Each row was made from one small tree. Brackets hold a mark, then the marks that hang from it, in the order of their numbers. Every link used is in the known rows. Write each row's tree.
Known rows
{q_985 q_880}: [-22.1  29.6  12.6  45.8  -2.9  -0.1   4.9  33.0  -5.4 -12.4 -22.2  68.9
 -38.3  16.7  -8.1  15.3  22.1  27.1  16.4  21.7 -14.6 -13.7]
{q_244 {q_668 {q_336 q_880}}}: [  8.9   4.9 -21.6  34.3  52.2   8.3 -28.8  25.2   6.9 -20.0  -7.9  10.2
 -21.2 -11.6 -40.8  12.9 -12.9   4.0  -7.5   6.8 -19.1   4.3]
{q_880 {q_336 q_668} q_919}: [ 12.8  -1.1 -10.3 -30.6  -6.8 -34.7  12.2 -23.4   6.6  23.3  -0.8 -37.0
  -2.2 -11.2   1.1 -37.2  -8.1  21.7  -1.9  -5.9 -19.1 -38.7]
{q_668 q_244 {q_336 {q_269 q_985}}}: [  7.8  19.7 -18.7 -29.0  18.0  24.7   1.7  11.2 -29.0 -22.0  30.4 -11.2
   5.5  -6.7  -8.9  32.3 -13.3 -59.4  -0.1  -2.6  30.1   8.4]
{q_880 {q_336 q_668} q_919 q_985}: [ 14.8 -19.8 -21.6 -32.3  -5.5 -43.5   4.3 -37.7  23.1  30.0  10.6 -73.1
  28.5  -7.0  13.7 -68.7  18.0   7.0   4.9   2.1 -12.1 -42.9]
{q_336 q_668 {q_880 {q_985 q_269}}}: [ -0.9 -28.7 -14.4  54.4 -18.3  14.6 -31.7  -3.3  22.2 -16.7 -16.6   6.6
  16.4  -6.0  -7.4 -31.2  -4.7  20.9  15.1   2.8 -19.2  28.4]
{q_269 {q_336 q_880} q_985}: [-16.1 -15.3  11.0 -18.9  34.7 -11.5  -2.7  29.1   2.5  22.8 -11.7  10.0
   0.1  17.4   7.1  24.5  12.0 -15.9 -12.4  10.0   3.7   2.1]
{q_668 q_244 q_336}: [  3.4  34.5 -18.4 -27.2  29.0  16.3  16.1  18.9 -30.6 -18.3  25.0   8.3
 -24.7   1.1 -25.3  36.0  -3.3 -58.4   3.0   5.3  20.6 -28.6]
{q_668 q_244 {q_336 {q_269 q_985} {q_880 q_919}}}: [ 19.4  -4.2 -14.1 -47.4  11.8   5.1  12.6   2.6 -13.3 -15.9  22.5 -14.4
  -8.7   3.6  15.5  40.1 -38.6 -53.3  21.1 -10.2  23.5   9.5]
{q_985 {q_269 {q_336 {q_668 q_244}}} {q_880 q_919}}: [ -2.8  25.6  41.6  -1.5 -38.4  -5.8  28.3  -0.4   1.8 -20.2  -8.8  37.6
  -9.6  10.0  20.7  31.5   8.7  16.1  -7.8   6.2  13.3   6.6]
{q_244 {q_668 {q_336 q_269 {q_880 q_919}}}}: [ 17.0  -4.1 -17.0  22.8  34.6   9.4 -32.9   4.1   6.2 -19.8  -3.7   0.1
  -8.0 -17.6 -22.1   9.2 -28.2  14.1 -11.1  -3.7 -16.1  17.5]
{q_336 {q_269 q_985} q_668 {q_880 q_919}}: [ 12.6 -48.9  -5.6  14.0 -14.4   9.4 -28.2  -6.0  19.3  -9.1 -20.4 -30.2
  28.8  -9.1  13.6 -16.4 -41.5  38.7  15.6 -13.7 -17.1  40.6]
{q_500 {q_336 {q_880 q_985}}}: [-11.6 -13.8 -20.7   7.8  23.7  10.7  -8.8  13.6  -8.3  24.6  -0.4  16.0
 -16.6   2.5 -16.9   6.2  -6.8 -22.5  -6.4 -16.4  -3.8   8.8]
{q_336 {q_880 q_919 {q_985 q_269}}}: [ -6.4  -3.1   4.5  20.1 -19.0  -5.8 -16.0 -18.3  15.2   8.3  -6.7  17.1
  -5.2  13.5  28.1 -19.9  13.4  20.4  27.6   6.7  -9.6  -0.7]
{q_500 {q_336 {q_668 q_244} {q_880 q_919}}}: [ 12.1 -20.8 -12.2 -19.0  16.7  17.1  19.9   7.4 -12.2   7.3   3.2 -20.7
 -18.6  -6.6 -27.2  20.7 -44.5 -18.0   2.3 -29.7  -0.2   4.9]
{q_880 {q_336 {q_668 q_244}} q_919 {q_985 q_269}}: [ 19.2   2.1  -7.9 -30.9 -34.1 -25.6  18.4 -54.5  11.8  10.7  29.8 -62.6
  29.5 -13.9  19.2 -56.7  15.4 -12.0  11.9  -1.2   7.7 -21.8]
{q_500 {q_336 q_269}}: [-15.4  11.1 -12.7  13.7   7.2  38.7 -21.8   3.9 -34.7  13.9   5.0  28.8
  -5.5 -18.3 -25.9  13.0 -17.7  -6.2 -36.1 -25.7   1.4  25.0]
{q_880 q_919 {q_985 {q_269 q_336}}}: [-10.7  14.9  18.6 -14.2 -17.1 -10.1 -12.8 -30.9   8.2  21.5   7.4 -15.2
  28.1  10.7  34.7 -25.8  48.9   9.5 -15.4  10.6  13.6 -20.0]
{q_880 q_985}: [-18.8   8.4 -13.2  30.3  13.3  10.4 -25.1  -1.0   0.2  10.0   4.7  -2.5
  14.2   5.0 -11.0 -38.4  47.6   4.7   6.5  20.9  -5.5 -26.7]
{q_269 {q_336 q_880}}: [-17.1  -5.1   9.9  -1.3  25.9  -1.5  -1.9  15.1  -9.9  17.7 -11.8  54.5
 -24.5  10.0  -6.9  28.0  -0.4  -7.4 -20.5   6.1  -8.7 -12.0]

Write each row's tree
[ -2.0  17.2  10.9  -4.1 -26.5 -33.1  21.5  -9.6  -1.1   7.1  -7.0  42.0
 -30.0   5.4  27.0  -0.1  -3.1  23.4  11.6   3.0 -14.1 -13.6] : {q_985 {q_880 {q_336 q_269} q_919}}
[  5.4 -13.6  -9.5  21.3  -4.2  46.9 -15.3  -0.5 -14.7 -27.6  12.7 -37.7
  40.4 -22.7 -28.9 -15.7 -16.7   0.5   4.6  -4.0   6.2  30.9] : {q_336 {q_269 q_985} {q_668 q_244}}
[  0.4 -21.9   3.5  -8.8  25.1  11.7  14.1  11.3  -8.9  -3.1  -0.4  16.6
  -9.5  -1.4 -27.0  25.6 -20.0 -21.8 -12.2   0.4  -2.5  -7.0] : {q_269 {q_336 {q_668 q_244} q_880}}
[  4.5 -18.8 -19.3   2.5  22.2  29.6  12.0  18.6 -18.9  -0.1   2.8   0.5
 -20.9 -11.7 -43.9  24.1 -42.9 -27.1  -2.8 -26.4  -2.2  17.6] : {q_500 {q_336 {q_668 q_244} q_880}}
[-16.3  48.8  36.2  35.0 -49.8  -3.7   5.8   4.1   2.6 -16.4 -20.0  66.0
 -28.8  16.0  30.3  13.2  23.7  46.1  15.7  12.4  -2.7   6.3] : {q_985 q_269 {q_880 q_919}}
[ 10.0 -47.9 -22.7   0.2  -1.9  15.7 -20.9 -12.5   3.4  12.8  -3.4 -27.2
  19.8 -15.1  -4.1  -9.8 -41.5   0.6 -14.9 -35.1  -5.6  35.2] : {q_500 {q_336 q_269 q_668 {q_880 q_919 q_985}}}
[  5.5   4.7   8.4 -24.3  -1.2 -32.9  35.9  15.5  10.6   1.6  -0.8 -34.7
  -2.3  12.8  12.3  -4.2  12.1   0.5  30.6  11.5   3.6 -16.8] : {q_269 {q_985 {q_880 {q_336 {q_668 q_244}} q_919}}}
[-10.5  22.2   9.9  10.1 -27.4  -1.3 -20.4 -30.9   9.4  11.2   6.3 -16.3
  23.2   7.7  28.9 -41.3  48.2  25.6   8.5  12.6   5.3 -17.6] : {q_880 q_919 {q_985 q_269}}
[ -3.3   0.4  13.9 -10.5 -20.0  -8.5 -16.2 -30.2  15.5  13.3   3.5 -33.9
  39.9   4.0  27.3 -33.9  39.2  16.6 -17.8   6.4  10.4 -13.1] : {q_880 q_919 {q_985 {q_269 {q_336 q_668}}}}
[ -4.3  24.6  11.4  -9.7 -13.4 -45.4  33.3   2.9   4.7  13.0 -10.8  35.4
 -42.2  15.2  21.3   1.5  11.1  20.8  18.8  11.7 -15.3 -36.4] : {q_985 {q_880 q_336 q_919}}
[-15.6  49.4  16.7  34.0 -46.9 -18.1  14.7   1.4  -3.4 -10.0 -10.5  86.1
 -38.4   1.7  16.7   7.9  15.7  15.6   5.9  10.1  -8.0  13.0] : {q_985 q_269 {q_880 q_336}}
[ 13.9   9.0  -7.0  17.4  31.9   0.5 -25.9  19.0  11.3 -24.6  -4.9 -19.4
   6.9  -9.2 -13.1   9.3  -3.3  16.3 -11.0   6.4  -3.4  16.6] : {q_244 {q_668 {q_336 {q_269 {q_985 {q_880 q_919}}}}}}
[ -9.5   8.3   4.2  13.5  -9.9  20.7 -11.0 -16.5  -3.9  -5.2  17.5  -7.7
  33.9  -5.4  -6.2 -22.1  37.5 -17.7 -15.8  11.3  16.9   0.7] : {q_880 {q_985 {q_269 {q_336 {q_668 q_244}}}}}
[ -7.1  21.4  40.3   8.3 -40.8 -13.2  11.5   4.3  10.5 -13.6 -23.8  44.7
  -7.2  11.5  27.9  23.0  12.7  34.8 -17.3   5.8   4.7  11.2] : {q_985 {q_269 {q_336 q_668}} {q_880 q_919}}
[ 16.0 -42.8 -21.4 -12.5   1.5  25.7   0.3 -17.7  -8.9   4.1  15.9 -36.3
  16.0 -16.4 -13.2  -0.1 -45.6 -23.5  -2.4 -33.9   6.3  29.5] : {q_500 {q_336 q_269 {q_668 q_244} {q_880 q_919 q_985}}}
[ -3.9  -9.9  19.0 -19.6  21.1  -7.3  28.2  38.8   3.1  -8.8  -4.3 -18.0
  14.5  13.9  -8.8  28.3  16.0 -21.1  -7.2  14.4  17.8  -0.8] : {q_269 {q_336 {q_668 q_244}} {q_985 q_880}}
[  8.9 -34.6  13.5 -46.9  28.0 -12.0  21.0  14.1   9.5  10.0  -0.5 -48.9
  17.3  11.6   3.9  18.7  -9.2 -20.2   1.2   0.5  12.0  -4.9] : {q_269 {q_336 {q_668 q_244} {q_880 q_919}} q_985}
